Each row comes from the steps of one path. Every step used is in the known rows, and no mark comes twice. Write the path behind each row, first mark first.
Known rows:
b, d:  1.27 -1.78  1.06 -1.39 -3.60 -2.32 -2.14  4.94  3.21  2.26 -4.11  4.43  1.04 -0.51  5.09  0.94 -4.55  2.31 -2.95 -0.94 -1.44  4.03  2.73 -0.51
g, b, j, q, f, v: -0.18  0.05  2.55 -0.16 -3.01 -0.11 -3.24  0.38  4.17  3.52 -5.37  4.32 -0.15 -0.76  6.97  1.10 -3.12 -1.20 -5.87  1.71 -3.37  2.72  5.52 -1.72
g, b:  1.12  0.39  0.40 -1.35 -5.06 -0.66 -3.20  0.06  1.36  3.79 -3.34  4.07 -0.66 -0.68  6.53  1.93 -1.23 -0.25 -4.73  2.10 -1.96  3.00  3.53 -1.37
l, v, f:  2.23 -0.34  3.22 -4.97 -2.72  0.89 -5.12  0.53  2.44  1.01 -5.07  3.69 -1.64 -2.89  3.59 -0.66 -5.57  1.12 -7.29 -2.61 -4.19  0.39  4.43 -3.76
j, q, f, v, l, b, d:  1.17  1.62  6.08  0.00 -0.42 -0.21 -3.09 -0.60  6.13  2.01 -7.66  3.12  0.01 -1.53  3.61  1.89 -5.17 -2.40 -7.59  0.68 -3.61  3.03  7.34 -2.45
j, q, f, v:  0.98  0.84  5.76 -0.58 -0.61  0.73 -4.35 -0.67  4.52  1.86 -5.46  3.05  0.27 -0.96  2.75  1.46 -4.34 -2.57 -7.33  0.49 -2.67  2.68  6.32 -0.17
j, q, f:  0.45  0.66  5.42 -0.48 -0.60  0.58 -4.39 -1.29  5.20  1.90 -5.94  2.94 -0.26 -0.05  2.38  1.49 -4.12 -2.25 -6.27  0.35 -2.68  2.24  6.42 -0.66
f, v, l, b, d:  2.93  0.94  2.66 -1.41 -3.77 -2.54 -1.59  2.31  0.26  3.48 -4.55  3.44 -0.44 -3.19  5.16  3.04 -4.05 -1.07 -6.58  0.74 -2.22  4.21  3.01 -2.17
q, f:  1.80  0.16  5.79  1.38 -2.50  1.06 -6.44 -0.05  3.79 -0.02 -4.21  4.56 -0.68  0.77  2.82  1.93 -4.19 -1.26 -5.96 -1.32 -1.81  1.92  2.07 -0.23
a, b, j, q, f, v:  4.15 -2.11  3.72 -1.17 -3.11 -1.12 -3.13 -0.13  1.36  4.40 -3.56  4.98  0.12 -2.62  3.68  3.05 -6.79 -3.66 -7.60  0.27 -3.01  1.96  3.39 -1.49
q, j:  1.10 -1.25  2.95 -1.54 -2.96 -3.56 -3.86  3.84 -0.98  4.33 -3.11  3.56  1.49 -4.80  2.35  2.22 -1.91 -0.41 -4.75 -1.15 -0.17  3.41  1.48 -0.21
l, b, j, q:  0.85  0.59  4.43 -0.28 -0.69 -1.76 -2.85  0.55  1.65  6.66 -5.51  3.02 -0.83 -0.18  3.99  3.03 -6.63 -1.37 -4.65  1.85 -3.93  3.00  6.43 -5.63
l, v:  2.31 -1.98  1.92 -5.76 -3.55 -0.86 -3.64  1.88  0.92  4.14 -4.23  1.67 -0.37 -3.90  4.48  0.23 -3.95  1.44 -6.51 -1.02 -3.12  1.34  5.64 -3.76
a, b, d:  4.94 -2.41  1.15 -2.12 -5.00 -2.35 -2.02  1.81  0.95  3.80 -2.94  5.55  0.73 -2.74  4.34  3.01 -5.97 -1.04 -5.73  0.04 -1.87  2.86  2.12 -1.51
g, v, f:  3.46  0.50  2.61 -3.15 -2.14  0.83 -4.06  2.05  1.33  0.96 -3.89  3.68 -0.17 -0.72  1.03  1.44 -6.07  1.09 -6.40 -2.08 -1.56  2.71  2.31 -0.27
b, j, q, f: -0.45 -1.46  4.27 -0.09 -0.82 -0.72 -3.68  1.55  4.22  3.15 -5.55  3.41 -0.34  0.53  3.76  0.91 -5.34 -1.10 -4.51 -0.66 -3.04  2.10  4.88 -1.09
j, q, f, v, l, b:  1.22  2.03  6.28 -0.25 -0.50  0.16 -3.62 -1.68  4.88  2.39 -6.98  2.88 -0.56 -1.53  3.00  2.25 -4.66 -3.23 -7.79  1.04 -3.44  2.69  7.02 -2.24
v, g, b: -0.94  0.29 -0.12  3.40 -2.37 -3.27 -2.78  0.20 -0.20  1.82 -4.10  3.81 -0.14  0.23  4.82  3.49 -2.10  0.42 -2.01  2.75 -2.08  3.81 -0.68 -0.11
j, q, f, v, l:  0.98  1.21  5.44 -0.67 -1.01  0.13 -3.52 -1.24  4.78  1.67 -6.41  2.80 -0.38 -1.48  2.95  1.68 -3.81 -2.96 -7.57  0.38 -2.82  2.52  6.21 -0.57
v, j, q, f:  0.73  1.05  4.28 -1.91 -0.77 -2.28 -3.77  0.26  2.18  3.04 -5.18  2.49  0.92 -3.25  0.68  1.71 -4.61 -2.08 -5.68 -0.84 -1.50  2.72  4.03 -1.55
f, v, g, b, j, q: -0.02 -0.08  1.46  1.64 -1.77 -2.52 -2.34  2.00 -0.26  2.70 -3.63  3.68  0.92 -1.59  5.24  2.60 -3.57 -0.69 -4.54  2.39 -2.35  4.56  1.28  0.67
f, v, g, b:  0.83  0.19  1.10  1.72 -2.74 -2.38 -3.00  1.84 -1.45  2.21 -2.55  3.95  0.77 -1.74  5.11  2.96 -2.89 -0.39 -4.65  2.29 -1.64  4.70 -0.20  1.04

Write each row's path:
-2.01  0.22  1.61  4.52 -0.73 -2.78 -3.16  0.04  2.56  1.24 -6.00  3.98 -0.08  0.70  4.95  2.85 -3.38 -0.16 -2.52  2.24 -3.27  3.19  0.75 -0.74 -> v, g, b, j, q, f
 0.41 -1.15  0.68 -2.07 -2.61 -2.28 -3.00  0.96  1.00  2.93 -5.63  2.05 -0.13 -3.41  5.52  1.10 -3.21  1.70 -5.28  0.91 -3.98  1.84  3.77 -3.91 -> l, v, g, b
 3.72 -2.26  3.41 -1.15 -3.11 -1.25 -3.16 -0.62  1.76  4.35 -3.94  4.86 -0.21 -2.04  3.50  3.01 -6.60 -3.51 -6.94  0.15 -3.06  1.48  3.54 -1.87 -> a, b, j, q, f
 2.45  0.77  6.33  0.77 -2.13  0.15 -6.25  1.16  2.28  0.24 -3.76  4.55  0.63 -2.12  2.35  1.89 -5.11 -1.93 -7.41 -1.59 -1.40  2.83  1.43 -0.01 -> q, f, v, j
-0.07 -1.06  4.20 -0.29 -1.20 -1.20 -2.86  1.47  4.07  2.84 -6.04  3.35 -0.56 -0.60  4.19  1.13 -5.08 -1.72 -5.42 -0.76 -3.18  2.27  4.76 -0.99 -> b, j, q, f, v, l
 3.55 -0.32  0.61 -4.18 -3.77 -2.09 -0.94  2.54  0.29  3.64 -4.76  1.20 -0.15 -2.60  2.33  2.77 -3.34  0.60 -6.07 -0.81 -0.88  3.25  3.23 -0.92 -> g, v, l
 0.05  1.38  5.04  1.27 -0.22  0.17 -3.97 -1.36  4.88  1.31 -6.34  3.21  0.37 -0.75  3.57  1.83 -3.80 -2.35 -6.71  1.65 -3.17  2.98  5.52 -0.43 -> j, q, f, v, g, b
 1.13 -0.38  1.79  1.44 -2.18 -2.79 -3.13  2.75 -2.34  2.02 -1.99  3.47  0.82 -1.44  3.54  3.16 -3.75 -0.34 -4.08  1.26 -1.15  4.66 -0.87  1.70 -> f, v, g
-0.33 -1.12  2.36 -1.02 -1.06 -1.59 -3.33  0.37  3.57  2.35 -7.38  2.22 -0.02 -3.05  5.45  0.53 -4.39  1.10 -5.94  0.54 -4.98  1.35  5.24 -4.35 -> l, v, g, b, j, q, f
 1.21  1.67  4.01 -0.19 -2.33 -2.52 -1.88 -0.94  3.13  3.76 -7.79  2.83 -2.57 -1.20  4.16  3.35 -4.41 -2.44 -5.76  0.49 -3.68  2.04  4.71 -5.06 -> v, l, b, j, q, f
 1.77 -0.62  3.72 -5.74 -1.44 -1.48 -3.68  0.98  2.69  3.84 -6.30  1.24  0.65 -5.89  2.63 -0.12 -4.98  0.00 -7.78 -1.68 -3.49  1.03  7.03 -4.84 -> l, v, j, q, f
-0.01 -1.75  0.66 -1.84 -2.29 -2.50 -2.80  1.56  1.24  3.30 -5.86  2.27 -0.09 -3.23  5.84  0.85 -3.79  1.91 -4.98  0.57 -4.32  1.72  3.73 -4.09 -> l, v, g, b, j
-0.90 -1.27  4.18  1.57 -0.03 -1.43 -3.49  1.89  3.44  2.40 -5.64  3.52  0.16  0.11  3.81  1.37 -5.76 -1.12 -4.40 -0.14 -3.15  2.72  3.50 -0.41 -> b, j, q, f, v, g
 2.08  0.73  3.58 -0.08 -2.25 -2.03 -2.78  2.38  2.28  4.95 -5.24  4.04  0.09 -0.59  4.63  2.87 -6.36  0.77 -4.31  1.24 -3.14  4.00  5.02 -5.30 -> l, b, d
-0.02  0.47  2.15 -0.36 -3.37 -0.70 -2.45 -0.11  4.46  3.30 -6.18  4.16 -0.73 -1.35  7.27  1.31 -2.64 -1.49 -6.09  1.57 -3.63  2.52  5.37 -2.15 -> g, b, j, q, f, v, l
 2.91  0.14  3.17 -4.02 -0.92 -1.47 -2.66  2.51  1.60  3.84 -5.01  1.13  2.10 -3.73  0.03  1.87 -5.53 -0.04 -6.90 -1.18 -0.95  3.37  4.96 -1.39 -> g, v, j, q, f
 2.16  1.04  3.22 -1.64 -2.80 -2.38 -1.50  1.28  0.08  4.51 -4.88  2.80 -0.89 -3.00  4.70  2.96 -4.16 -2.23 -6.81  1.07 -2.76  3.73  4.17 -2.34 -> f, v, l, b, j, q
 1.99  0.37  2.87 -3.07 -2.08 -2.52 -2.67  2.52 -1.27  4.25 -2.58  2.60  1.58 -4.47  2.41  1.86 -4.16 -1.76 -6.39  0.16 -0.89  4.28  3.11  0.16 -> f, v, j, q
 3.01  0.72  3.41 -2.45 -1.55 -1.42 -1.42  1.24  2.95  4.12 -7.34  1.38 -0.35 -2.34  2.37  2.99 -5.61 -0.53 -7.28 -0.31 -2.83  2.75  5.94 -3.93 -> g, v, l, b, j, q, f
 1.21  1.09  6.18  0.80 -0.28 -0.81 -3.96  0.52  2.64  5.46 -5.87  3.51 -0.56 -0.47  3.94  2.91 -7.20 -1.88 -6.14  1.47 -4.23  2.98  6.43 -5.32 -> l, b, j, q, f, v
 0.69 -0.09  1.01  1.84 -2.74 -2.68 -2.47  3.06 -0.21  1.79 -3.21  4.30  1.31 -1.77  5.70  2.59 -3.30  0.50 -4.24  1.93 -1.85  4.97  0.04  0.93 -> f, v, g, b, d
 2.99  0.50  2.17 -3.62 -2.02 -2.19 -0.43  1.87  1.58  5.28 -6.71  0.93 -0.24 -2.67  2.58  3.07 -5.20 -0.15 -6.63  0.22 -2.49  3.18  5.88 -3.81 -> g, v, l, b, j, q
